What can hang from each mark
Y: C
C: G W
J: C
R: G J
A: J P
P: A V
G: A
V: P Y

Every row comes from one small tree of marks. Brackets hold a mark, then the marks that hang from it, in alphabetical order. Every link used is in the known rows. Which tree was each row made from?
Known rows
(Y (C (G A) W)): [  2.2 -16.3  -0.9   2.4  13.9   3.1 -13.7  22.8   2.8 -27.5  -5.8  -1.2
  20.2 -20.4  40.8  -2.6 -22.0  16.5   4.3 -30.5]
(R (G A) J): [ -4.3 -33.7  -5.5   5.5  18.5  -3.0 -20.1  -1.8   0.6 -13.0   6.9  -1.8
  -8.7  32.9   5.5   5.0 -19.6 -29.1   1.8  20.3]
(R (G (A (J C) P))): [ -0.5 -28.5 -22.4   1.3   7.2  13.9 -19.3   1.4 -32.0   1.0   9.1   2.4
  35.8  11.0  24.2   0.7 -25.2 -23.6   8.0  18.9]
(A J (P V)): [  2.0  -9.1 -15.0 -10.2 -12.2  14.7  11.7   4.6 -25.1   7.2 -16.6   3.2
  44.8 -14.8  13.1 -11.3   2.0 -11.7   9.5  -9.5]
(V (P A) (Y C)): [ -2.7   7.8 -29.1 -13.6   6.3   2.2  20.4   0.3 -11.8 -25.4 -15.4  -3.4
  -6.1 -10.9  -5.0  26.1  -5.6  23.0 -35.1  -5.5]
(P A (V (Y (C W)))): [ -5.4  12.7 -32.9 -21.8   5.4   0.9  24.1   9.0 -20.6 -24.3 -26.4  -2.6
  26.2   0.9   6.4   1.2  -0.2  10.8 -21.5 -55.3]
(P A V): [ -4.1   8.0 -20.5 -12.0   3.8   4.5  12.9   9.6  -8.6  -0.4 -41.6   1.4
  16.4  16.8  -9.8   2.3   4.4 -11.8  -4.7 -28.0]
(G (A P)): [  2.2 -28.0  -6.6   4.2  -2.4   4.7  -4.0  10.1 -12.3  10.7   3.8  -1.4
   8.8  -1.9  11.5   1.3 -11.3  -6.1   7.2  -4.9]
(G A): [ -0.6 -17.4 -11.6   1.5  10.2   4.4 -10.7   4.6   2.5  -7.9  10.7  -2.5
 -11.9  10.3   2.7   5.4  -9.5  -7.8   1.7  -6.2]
(P (A J) (V (Y C))): [ -4.4   7.9 -49.7 -20.9   4.4  11.7  29.9   4.0 -35.6 -25.4  -8.1  -2.0
  32.3  -1.8 -10.6   3.5  -6.2   4.8 -18.0 -14.3]
(P (V (Y (C W)))): [ -3.4   6.3 -23.4 -25.2   3.1  -0.9   9.3  -0.1  -7.3 -30.8  -9.1  -2.0
  10.9  -9.1  12.4  -8.8  -2.3   2.3 -18.6 -49.1]
(P (A (J C)) V): [ -3.8  14.1 -40.9 -16.8  15.3  12.7  15.6  -5.7 -25.2  -7.5 -33.4   4.7
  42.4  18.1  -0.1   3.8  -2.6 -11.8  -6.6  -9.9]
(A (J C) (P V)): [  1.6  -1.5 -25.3 -16.8   1.0  12.3   6.1  -9.9 -27.2   5.3 -21.6   5.7
  50.0  -1.4  15.4  -8.4  -3.5 -15.7   1.4  -1.2]
(A (J C) P): [  3.2  -3.7 -14.1  -2.3  -1.4   9.0  10.8  -9.3 -30.1  10.7  -1.4   4.2
  44.1 -12.0  20.0  -1.5  -5.8  -0.4   3.1  17.2]
(C (G (A P)) W): [  1.4 -24.4  16.6   5.1  -5.7   6.6 -13.8  24.1  -8.6   1.7  -7.2  -1.7
  35.2 -28.1  61.8  -3.7 -17.5   4.3  13.8 -40.8]
(J (C G W)): [ -1.2  11.2  14.7  -6.3  10.3   0.2 -15.7  -0.2  -0.7  -9.7 -16.4   1.7
  32.3 -11.9  52.5  -3.8 -13.0  10.1  -0.7 -27.2]
(G (A (P V))): [  0.3 -25.0 -18.0  -9.8   0.7   8.5  -3.8   9.0  -8.9   2.5 -14.9   0.5
  10.5   5.7   6.9  -4.5  -7.7 -23.1   3.7 -26.9]
(G (A J)): [  0.9 -19.2 -20.4   4.3   8.4  15.7  -0.7   9.2 -10.2 -11.0  23.9  -2.5
  10.3  -1.0  10.6   3.0 -10.8  -3.9   6.9   8.1]
(G (A (J C) P)): [  2.6 -20.7 -26.3  -0.8   8.5  12.0   1.4  -3.7 -27.5   4.7   9.1   1.9
  33.6  -2.5  21.6   1.9 -18.2  -9.5   5.8  12.4]
(G (A J P)): [  3.1 -29.8 -17.2   5.7  -5.2  14.6   3.5  12.5 -24.8   5.6  15.8  -0.8
  29.4 -14.3  19.8   0.5 -12.2  -6.0  12.9   6.6]

Write each row's tree
[ -1.3 -22.6   9.1   0.0  17.5  -3.2  -7.2  -9.2  -9.2  -1.7 -14.2   1.4
  41.6  -4.0  64.8   0.2 -25.0   0.1   4.5 -14.1] -> (R (J (C (G (A P)) W)))
[ -0.8   5.0 -14.2 -16.5   3.8   2.3   7.7  -3.5   1.6 -32.2  -3.2  -3.2
  -2.9 -29.3  25.9  12.7  -2.5  23.2 -29.6 -27.7] -> (V P (Y (C W)))
[  1.8 -24.8   7.6   6.7  -6.9  16.5  -7.7  26.9 -20.6  -1.7   3.0  -1.6
  58.0 -41.8  70.7  -6.1 -17.4   8.5  20.2 -26.2] -> (C (G (A J P)) W)
[ -0.1 -23.1  -0.9  -7.2  -4.9  21.4 -10.2  28.2 -17.8  -6.5 -14.0   0.3
  61.6 -32.0  65.7 -12.0 -14.8 -10.1  17.5 -44.9] -> (C (G (A J (P V))) W)
[ -2.8  14.0 -24.0  -2.5  12.2   9.7  22.3   0.3 -27.5  -4.0 -21.8   2.0
  58.6   0.4  30.1   7.1  -1.4   7.4  -0.5 -20.1] -> (P (A (J (C W))))
[ -0.8 -26.8   2.4   0.7  18.0  -2.8  -9.4 -13.4 -10.6   1.6  -9.9   1.7
  24.6   5.8  39.8   4.5 -30.2  -8.5   1.7  16.3] -> (R (J (C (G (A P)))))
[  1.1   0.9  -5.9 -15.7  -1.2  14.2  -5.9  -0.3 -24.6   1.4 -23.5   6.0
  57.1 -16.8  40.6 -10.9 -13.3 -10.1   6.2  -3.4] -> (A (J (C G)) (P V))
[  0.0   2.9 -20.5 -16.4   4.0   0.8   5.1 -10.3   1.0 -30.0   0.9  -3.4
 -21.4 -18.6   1.0  14.9  -6.4  18.6 -32.6   2.7] -> (V P (Y C))
[ -2.0  -5.9   5.5  -4.1  21.0   4.2 -24.6   4.4   2.4 -17.8  -7.0  -0.7
  17.1  -2.7  55.2   1.0 -22.8   3.1   1.1 -34.7] -> (J (C (G A) W))
[  0.2 -15.1   7.9  -1.0   7.3   4.1 -17.1   9.8 -11.6   1.0 -12.2   0.5
  41.7 -14.6  65.2  -2.2 -22.9   3.2   6.2 -32.3] -> (J (C (G (A P)) W))
[ -7.8  11.2 -33.3 -19.2  -1.9  14.0  20.4   2.9 -30.0 -15.1  -4.4  -3.8
  26.6   3.0   0.8   5.8   0.1  -9.7 -14.0 -20.7] -> (P (A J) (V Y))
[ -1.1 -19.4 -29.5 -19.7   1.0   4.2   7.5   7.1 -19.7 -20.8  -4.9  -3.7
  20.2 -10.3  24.4  -6.4 -13.3  -2.7 -12.0 -55.2] -> (G (A (P (V (Y (C W))))))
[ -2.0   8.2 -21.3 -11.0   2.6  14.9  11.2  12.2 -23.3 -31.3 -10.7  -3.0
  27.2 -37.6  29.7  21.6 -16.3  29.6 -24.9   5.2] -> (V (P (A J)) (Y (C G)))
[ -2.2  -7.1  -0.3  -3.8  20.7   4.5 -26.2  -1.7   1.1 -14.3   1.7  -0.4
   1.3   6.1  29.5   3.5 -27.2  -3.2  -2.6  -2.4] -> (J (C (G A)))
[ -0.3   3.4   0.7 -15.3   1.9   2.4 -11.1   1.3   3.1 -34.0  -0.9  -3.3
 -11.8 -33.6  25.7  13.9 -17.2  25.3 -28.4   1.3] -> (V P (Y (C G)))
[  5.4 -27.7  -7.1   6.5  -0.9  14.1  -0.2  28.9 -23.7 -12.1  -0.6   0.3
  61.0 -43.9  59.1  -7.4 -22.0  17.2  15.5 -16.7] -> (Y (C (G (A J P)) W))
[ -4.4  -7.6  -5.1  -3.6  21.5  -9.3 -15.5 -24.0  -5.3  -6.3 -11.0   3.1
   9.6  36.4   4.6   2.2 -14.9 -21.4  -7.6  30.8] -> (R G (J C))
[ -0.3 -22.8   8.4  -9.0  -4.4  10.5 -18.0  23.3  -4.6  -3.2 -26.1  -0.2
  39.0 -18.2  57.1 -10.6 -14.5 -10.6  11.5 -59.4] -> (C (G (A (P V))) W)
